What can hang from each mark
tute: dokab
poput: mapudut pifun
vabe: mapudut tute
pifun: poput tute
mapudut: dokab poput vabe
dokab: tute zemuduv

Each row was made from one small tree. The marks that hang from a mark follow it in brackets, in alphabetical order. Every link used is in the known rows. Write each row's tree.
Known rows
vabe[tute]: [ 12.2  -9.0   7.5 -10.8  32.1 -16.9  -1.8   4.7  23.0  44.6  11.1  23.9
  17.0  24.6  11.2  -9.7 -21.9  -0.7   2.9 -18.6]
mapudut[dokab[zemuduv]]: [ 12.5  24.6  13.7   1.8  24.5 -20.2  -3.4 -14.6  -4.1  31.1   1.5   0.7
   3.8  -4.2   3.9   4.8   8.3  -6.4   4.3   6.4]
dokab[tute zemuduv]: [ 10.1  -1.5  15.5 -11.4  24.9 -13.5  -8.3 -15.6   4.6  34.2  13.1   8.1
 -10.9  19.1 -12.4  -5.6   1.5  -5.8   2.5   5.1]
poput[mapudut]: [ -2.8 -18.2  21.6   6.0   9.6 -13.1 -20.6   3.0  16.3   3.4   3.1  18.3
   8.5  14.6  10.7   5.6 -10.7   9.1  24.7  -1.6]
poput[mapudut[dokab[tute zemuduv]] pifun]: [  5.2   3.4  18.8  -0.7   4.4  -4.5 -20.4 -19.9  25.0 -27.1  -8.1  15.7
  -4.5  11.0 -18.6 -17.9   9.8 -34.4   5.4   9.6]
dokab[tute]: [ 10.4 -12.7  19.0 -19.8  14.6 -27.8 -13.0  -7.9  19.7  38.1  18.1  16.6
   5.6  13.2 -10.4   1.8  -5.2 -12.7   8.3  -3.6]
poput[mapudut[vabe] pifun]: [-15.7  -2.2  24.1  17.1 -15.6  -3.2 -35.1   0.3   5.8 -35.7   1.6  17.1
  34.0  25.2   1.7  -9.9 -21.3  -6.0  -1.1  -6.1]
vabe[mapudut]: [  0.2  -7.4  23.9   7.3  17.0 -15.8  -4.7   2.4  13.5  20.8   8.4   9.9
   6.5  17.0   1.0  -2.6 -13.6  -4.0  22.0 -14.2]
mapudut[dokab[tute zemuduv] vabe]: [ 16.3  26.8  27.3  -4.0   0.9 -10.1 -15.0  -8.4   1.8  20.5  11.4   3.2
  -1.8  28.0 -23.0 -10.4   4.8 -23.9 -12.4  23.4]
tute[dokab[zemuduv]]: [  7.8  15.9   3.2  14.3  26.2  -6.4 -15.1 -16.6 -39.3  43.2  21.2  -4.7
   1.6  -2.3   6.5  -4.2  -3.1  15.8  -5.6  -9.6]
pifun[poput tute]: [ 12.6 -15.6   2.2   3.9  19.7 -17.3  -8.7  -6.3  14.1  22.1   9.0  12.2
  -4.4  10.0   6.0 -12.7  -3.8  13.9  20.3 -16.1]
mapudut[dokab[tute] poput]: [ 27.3   1.1  14.8 -34.7  12.5 -22.6  -2.4 -13.1   9.0   6.1   3.7   8.2
  24.4  -0.2 -12.7  -4.5  14.3 -39.3   0.6  15.8]
poput[pifun[tute]]: [  3.4  -8.0   1.6   6.2  12.5 -36.1 -20.8  -9.6  27.5  20.5   8.6  25.8
  26.2   4.7   5.9 -10.4 -22.3  -5.8  -3.8 -32.6]
poput[mapudut[dokab] pifun[tute]]: [  7.9  -7.9  14.3  12.3  -0.6 -27.4 -27.5  -3.1  47.1 -13.4  -6.4  30.8
  16.9   6.4   5.1 -14.5 -13.0 -21.2  11.2 -16.8]
mapudut[poput vabe[tute[dokab[zemuduv]]]]: [ 18.4  18.6  -0.8   6.5  17.9  19.6  -3.7  -6.8 -44.5   6.6  15.6  -1.3
  22.5  40.8   4.7 -37.8 -17.3   3.4 -36.8   1.2]
vabe[mapudut[dokab[zemuduv] poput] tute]: [ 23.3  10.1  11.0  -2.6  33.2   7.2  21.7  -5.7   9.7  -5.5 -12.8   3.6
   4.8  34.2  -0.3 -36.5  -2.3 -28.5   0.2   1.5]
vabe[mapudut tute[dokab]]: [ 16.0  -5.9  12.7  11.8  24.0   1.8  -4.3   6.4   4.0  39.8  22.7  18.4
   2.4  31.9   4.2 -31.2 -26.2  -7.8   4.5 -35.0]
vabe[mapudut[poput] tute[dokab[zemuduv]]]: [ 18.9   1.8  -0.8   8.3  32.3  20.6  12.9  -8.5 -25.0   5.8   8.0   0.8
   1.9  37.1   3.5 -46.5 -11.8  -5.7  -9.8 -13.4]
pifun[poput]: [  3.6  -5.6   7.4  -4.5  20.5  -7.1  -4.9 -12.7 -10.8  13.7   6.6   1.0
   4.1  -1.7   4.7   2.0   5.1   9.7  23.4  -4.6]
mapudut[dokab[zemuduv] poput vabe]: [ 12.9  34.1  14.8   0.9   6.0  -1.9  -3.7 -10.4 -30.8 -12.9  -3.8 -10.1
  28.7  12.3  -2.4  -9.4   7.4 -13.5 -18.0  26.0]

Write each row's tree
[  6.4   3.8  16.0  27.0   7.5  25.1 -22.1   6.0 -14.3   6.3  14.7  13.6
  -4.3  54.4   5.7 -34.8 -24.6  14.5 -14.8  -2.7] : poput[mapudut[vabe[tute[dokab[zemuduv]]]]]
[ 20.8   7.1   2.8  -3.4  10.0   8.9  -9.2   2.7 -31.0   9.8  21.6  10.1
  39.8  33.4   6.6 -30.8 -21.6  -4.9 -30.1  -6.7] : mapudut[poput vabe[tute[dokab]]]
[ 17.0  18.0  -7.5   0.8  17.3 -23.5  -5.5 -24.2   3.2 -16.0 -11.6   5.4
  28.0  -2.3   3.4 -23.5   2.5 -26.0 -17.3  -5.2] : mapudut[dokab[zemuduv] poput[pifun[tute]]]
[ 19.5  -7.7  -3.8  12.6  17.1  -7.3 -16.6 -11.2 -14.1  31.9  25.5   6.9
  -7.7   2.1   7.2 -18.7  -3.8  14.2  10.1 -26.1] : pifun[poput tute[dokab]]
[ 16.6   7.5  -1.5   8.0  37.3   3.6  -5.1  -9.3 -17.6  50.6  19.3   9.1
  -2.1  20.0   9.3 -23.1 -13.1  11.1 -13.7 -17.7] : vabe[tute[dokab[zemuduv]]]
[  5.0  20.8  10.3   6.2  14.3  -2.8   7.1 -22.7 -11.9 -39.2 -17.2  -6.0
  24.3   2.2  -5.7 -25.0   7.5 -36.4  -3.4   1.0] : vabe[mapudut[dokab[zemuduv] poput[pifun]]]
[  9.9  11.8  36.5   5.5  -8.3   4.2 -24.3  -1.3  16.3 -13.1   0.5   9.7
 -11.7  40.8 -21.7 -15.2   3.6 -20.3   0.5  29.8] : poput[mapudut[dokab[tute zemuduv] vabe]]
[ 13.0   2.9   8.8  18.9  31.8  13.5   2.3  -1.7  -9.4  35.1  17.2   6.6
 -15.4  38.5   0.4 -37.2 -21.3   2.3  -1.9 -24.4] : vabe[mapudut tute[dokab[zemuduv]]]
[ 17.8  23.5   4.5  -9.4  25.3 -10.9   7.1 -18.6 -21.1   1.3  -8.4  -8.4
  20.8  -6.1   4.7  -1.7  16.1 -13.4  -3.6  19.2] : mapudut[dokab[zemuduv] poput]
[ 21.6  25.4  21.2 -13.9   0.9  -2.1  -4.0 -14.0 -13.0  -9.6   1.1  -4.1
  14.7  24.3 -21.3 -18.4  12.8 -32.2 -21.2  33.1] : mapudut[dokab[tute zemuduv] poput vabe]
[ 17.7 -14.8  14.8  11.7   4.2  -8.6 -16.0  -1.4  33.4  -9.9  -5.5  19.1
 -15.3  12.6   3.2 -16.8   5.8  -4.3  33.9  -1.0] : pifun[poput[mapudut[dokab]] tute]
[ -3.7  10.6   7.8  -3.4  -5.2  -9.2 -15.4 -10.8 -24.9 -34.2   1.2   3.1
  61.7   9.7   0.6 -12.1 -13.6 -15.6 -22.5  -1.4] : mapudut[poput[pifun] vabe]
[ 19.3   5.9   9.0 -30.8   3.5 -24.9  -6.7 -25.0   7.9 -20.0  -1.5  11.0
  40.4  -9.4 -15.5 -13.4  12.1 -51.9  -9.1   5.3] : mapudut[dokab[tute] poput[pifun]]
[  5.2   2.4   2.0  -9.9   6.1  -0.8  -7.6  -4.1  -2.6 -26.4   2.0  15.5
  57.2  33.4   3.1 -31.2 -24.3 -20.0 -29.7 -12.1] : mapudut[poput[pifun] vabe[tute]]
[ 19.4  -0.6  34.5  -9.0   8.6 -20.6  -4.3  -1.2  35.5  23.6   7.0  14.8
  -7.8  19.7 -22.1 -11.3   0.8 -42.7  19.3  -2.3] : vabe[mapudut[dokab[tute]]]
[ 10.0  13.0  24.5  15.8   7.4  11.5 -12.8   7.2  20.6  -6.5  -5.7  17.8
  -0.6  52.2   1.0 -27.6 -11.9  -5.6  -4.6  13.9] : poput[mapudut[dokab[zemuduv] vabe[tute]]]
[ -2.5 -24.0  10.0  15.2   2.1 -25.2 -30.4  -0.8  40.8 -12.8  -0.9  29.4
  15.6  18.4   8.2 -14.5 -24.6  -1.8  10.8 -25.2] : poput[mapudut pifun[tute]]
[ 17.9  10.2  30.0  -1.6  15.9 -10.2   0.7 -10.6  21.8  18.3   2.7   5.4
 -22.6  24.0 -24.2 -18.1   7.8 -36.2  12.5   6.8] : vabe[mapudut[dokab[tute zemuduv]]]
[ 15.7   8.2  20.8  -5.0  11.8 -11.9   7.0  -2.6   2.4 -10.2  -6.7   1.0
  24.6   4.7  -0.4 -11.5   4.3 -32.8  13.5   2.4] : vabe[mapudut[dokab poput]]
[ 19.0   6.3  -1.7  -8.4  10.1 -33.7 -10.0 -15.7  16.8 -12.8  -6.5  16.8
  42.7  -8.6   5.3 -17.2  -3.1 -32.4 -10.3 -13.7] : mapudut[dokab poput[pifun[tute]]]
[  6.5   3.7   9.6  22.2   8.5 -16.9 -21.7 -12.1  33.1 -17.7 -12.7  19.7
  -0.2  11.3   2.1 -20.4  -6.5 -12.8   3.1  -8.7] : poput[mapudut[dokab[zemuduv]] pifun[tute]]
[  8.1 -10.9  -6.2  -7.3  11.7 -29.4 -11.7 -14.4   9.9  -9.7   1.4  14.9
  42.9   3.6   8.5 -18.2 -14.7 -11.9 -10.7 -20.8] : mapudut[poput[pifun[tute]]]
[ 14.3  10.5  12.0  10.9  10.5   1.8 -19.7   7.1 -14.4  41.6  30.3  16.7
  22.2  36.5   4.2 -22.3 -28.4   1.3 -22.3 -19.3] : mapudut[vabe[tute[dokab]]]
[ 19.0  16.2  32.4 -12.1  -7.9 -20.6 -21.1  -0.9  16.9  23.2  15.8  14.4
  17.1  23.1 -19.3  -3.2  -0.7 -34.2  -6.0  13.6] : mapudut[dokab[tute] vabe]
